Known rows, with every way that one mark hangs from another:
(q_20 q_234 (q_956 q_197 q_239 (q_954 q_172))): [ 0.59  0.49 -1.92  0.61  2.90  2.03 -0.98 -0.57  0.97 -0.82 -1.53  0.95
 -0.93 -1.98 -1.49  1.76]
(q_956 q_239 q_828): [-0.54  0.48 -0.80  0.86  0.66  1.66  0.26 -0.84  2.35  0.14 -1.10  1.61
 -0.90 -1.58  1.18 -0.77]
(q_674 q_234): [ 0.07 -0.02 -1.12  0.44 -0.61  0.74 -0.39  3.75  2.28 -0.61  0.72 -1.31
 -0.44 -0.82 -0.47  0.78]
(q_674 q_234 q_570): [-0.56 -0.35 -0.97  0.07 -0.43  1.25 -0.48  4.97  3.28  0.44  0.50 -2.23
 -0.13 -1.46 -1.34  1.58]
(q_234 (q_20 (q_956 q_239 q_828))): [-1.07  0.50 -0.66  0.80  1.97  1.84  0.49 -5.84  0.50 -2.36 -1.76 -1.05
 -0.24 -2.05  0.62 -1.55]
(q_234 (q_20 (q_956 q_828))): [-0.74  0.27 -0.63  0.36  1.54  1.79  0.64 -5.02 -0.60 -3.30 -1.08 -2.11
  0.22 -0.87 -0.60 -2.00]
(q_543 q_172): [ 0.69 -0.36 -0.23 -0.08 -0.65  0.75  0.01  1.74  0.77 -1.45 -0.21  1.35
 -0.63 -0.27 -1.12 -0.12]
(q_234 (q_20 q_956)): [-0.63  0.10  0.01  0.11  1.39  0.47  0.28 -5.05 -1.51 -2.47 -0.87 -2.33
  0.51 -0.77 -0.29 -0.97]
(q_20 (q_956 q_197)): [-0.17  0.37 -0.01 -0.70  0.33  0.40  0.07  0.79 -0.74 -1.87 -0.67 -0.90
  0.17  2.18 -1.33 -0.50]
(q_234 q_20): [-0.49 -0.25  0.24  0.43  0.52 -0.12 -0.06 -2.28 -0.88 -1.65  0.03 -1.16
  0.53 -0.68  0.36 -1.02]
(q_20 q_234 (q_956 q_239 q_954)): [-0.39  0.61 -1.83  0.22  4.50  1.60 -0.69 -3.80  0.09  1.26 -1.99  0.17
 -1.01 -2.83  0.22  1.68]
(q_20 q_234 (q_956 q_828)): [ 0.54  0.62 -1.90  0.07  2.51  2.68 -0.21 -0.48  1.14 -1.68 -1.44 -2.10
 -0.59 -0.09 -0.85  0.22]
(q_20 q_234 (q_956 q_197 q_239 q_828 q_954)): [-0.47  0.79 -2.13  0.23  4.05  2.67 -0.62  0.09  1.15 -0.65 -1.93  0.73
 -1.15 -0.67 -0.63 -0.13]
(q_20 q_956): [-0.15  0.39 -0.27 -0.37  0.94  0.67  0.38 -3.06 -0.67 -0.89 -0.98 -1.37
 -0.02 -0.06 -0.77  0.17]
(q_954 (q_956 q_239)): [-0.80 -0.05 -1.21  0.53  0.90 -0.15 -0.83 -4.35  0.52  0.30 -1.24 -0.40
 -1.28 -2.76  2.91  0.14]
(q_20 q_234 (q_956 q_197 q_239 q_828 (q_954 q_172))): [ 0.53  0.68 -2.66  0.90  3.15  3.49 -0.59 -0.43  2.12 -1.63 -1.78  1.23
 -1.21 -2.04 -1.71  0.55]
(q_20 (q_956 q_239 q_828 q_954)): [-1.34  0.80 -1.53  0.40  3.43  2.44  0.68 -6.32  0.44  0.21 -2.07  1.34
 -1.09 -3.12 -0.22 -0.83]

Rows:
[-0.05  0.08 -1.08  1.29  1.48  1.27 -0.08 -4.36  1.02  1.00 -0.76  3.15
 -0.91 -4.71 -0.34  1.05] => (q_956 q_239 (q_954 q_172))
[-0.16  0.54 -2.07 -0.28  3.67  2.58 -0.48  1.10  0.11 -1.66 -1.19 -0.39
 -0.63  0.60 -1.93 -0.61] => (q_20 q_234 (q_956 q_197 q_828 q_954))
[-0.17  0.26 -1.44  1.27  0.97  2.47  0.00  0.02  2.15 -1.09 -0.68  3.85
 -1.07 -2.39 -1.36 -0.95] => (q_956 q_197 q_239 q_828 (q_954 q_172))
[ 0.87  0.43 -2.51  0.38  2.78  3.44 -0.44  0.45  0.93 -2.69 -1.05 -0.08
 -0.71 -0.79 -3.06  0.09] => (q_20 q_234 (q_956 q_197 q_828 (q_954 q_172)))
[-1.19 -0.14 -1.23  0.14  0.46  2.64 -0.18  3.46  2.73 -3.30 -0.24 -3.84
  0.21 -0.38 -2.33 -0.73] => (q_674 (q_234 (q_20 (q_956 q_197 q_828))) q_570)
[-1.70  0.44 -0.79  0.53  2.99  1.76  0.27 -4.50 -0.53 -2.36 -1.53  0.41
 -0.30 -1.43 -0.34 -2.36] => (q_234 (q_20 (q_956 q_197 q_239 q_828 q_954)))
[ 0.79 -0.48 -1.36  0.56 -1.29  0.49 -0.95 -0.35  0.50 -2.97  0.01 -0.71
 -0.70 -0.96 -0.42 -0.12] => (q_954 q_172 (q_956 q_197))
[-0.93  0.32 -0.10  0.55  1.71  0.57  0.14 -5.84 -0.51 -1.53 -1.51 -1.27
  0.05 -1.89  0.88 -0.46] => (q_234 (q_20 (q_956 q_239)))
[-0.91  0.29  0.24  0.25  1.07  0.27 -0.13 -2.48 -0.48 -2.50 -1.23 -0.86
  0.22  0.15  0.35 -1.04] => (q_234 (q_20 (q_956 q_197 q_239)))
[ 0.16  0.03 -1.78  1.07  1.24  2.80  0.54 -3.26  1.06 -1.07 -0.22  2.03
 -0.73 -3.47 -2.17 -0.84] => (q_956 q_828 (q_954 q_172))
[-0.33  0.64 -1.62  0.75  1.86  2.92  0.38 -3.07  1.33 -1.85 -1.58  2.08
 -1.02 -2.17 -2.00 -0.76] => (q_20 (q_956 q_197 q_239 q_828 (q_954 q_172)))
[-1.26  0.41 -0.93  0.52  1.90  1.55 -0.04  0.75  1.20  0.15 -0.85  3.40
 -0.99 -0.85  0.00 -1.71] => (q_956 q_197 q_239 q_828 q_954)
[ 0.31 -0.03 -2.15  1.31 -0.65  1.92 -0.71 -1.21  2.68 -2.85 -0.99  0.75
 -1.52 -2.34  0.62 -0.84] => (q_954 q_172 (q_956 q_197 q_239 q_828))
[ 0.24  0.86 -1.65  0.20  2.20  2.41 -0.69  2.41  2.22 -1.62 -1.86 -0.48
 -0.90  0.85 -0.10  0.10] => (q_20 q_234 (q_956 q_197 q_239 q_828))
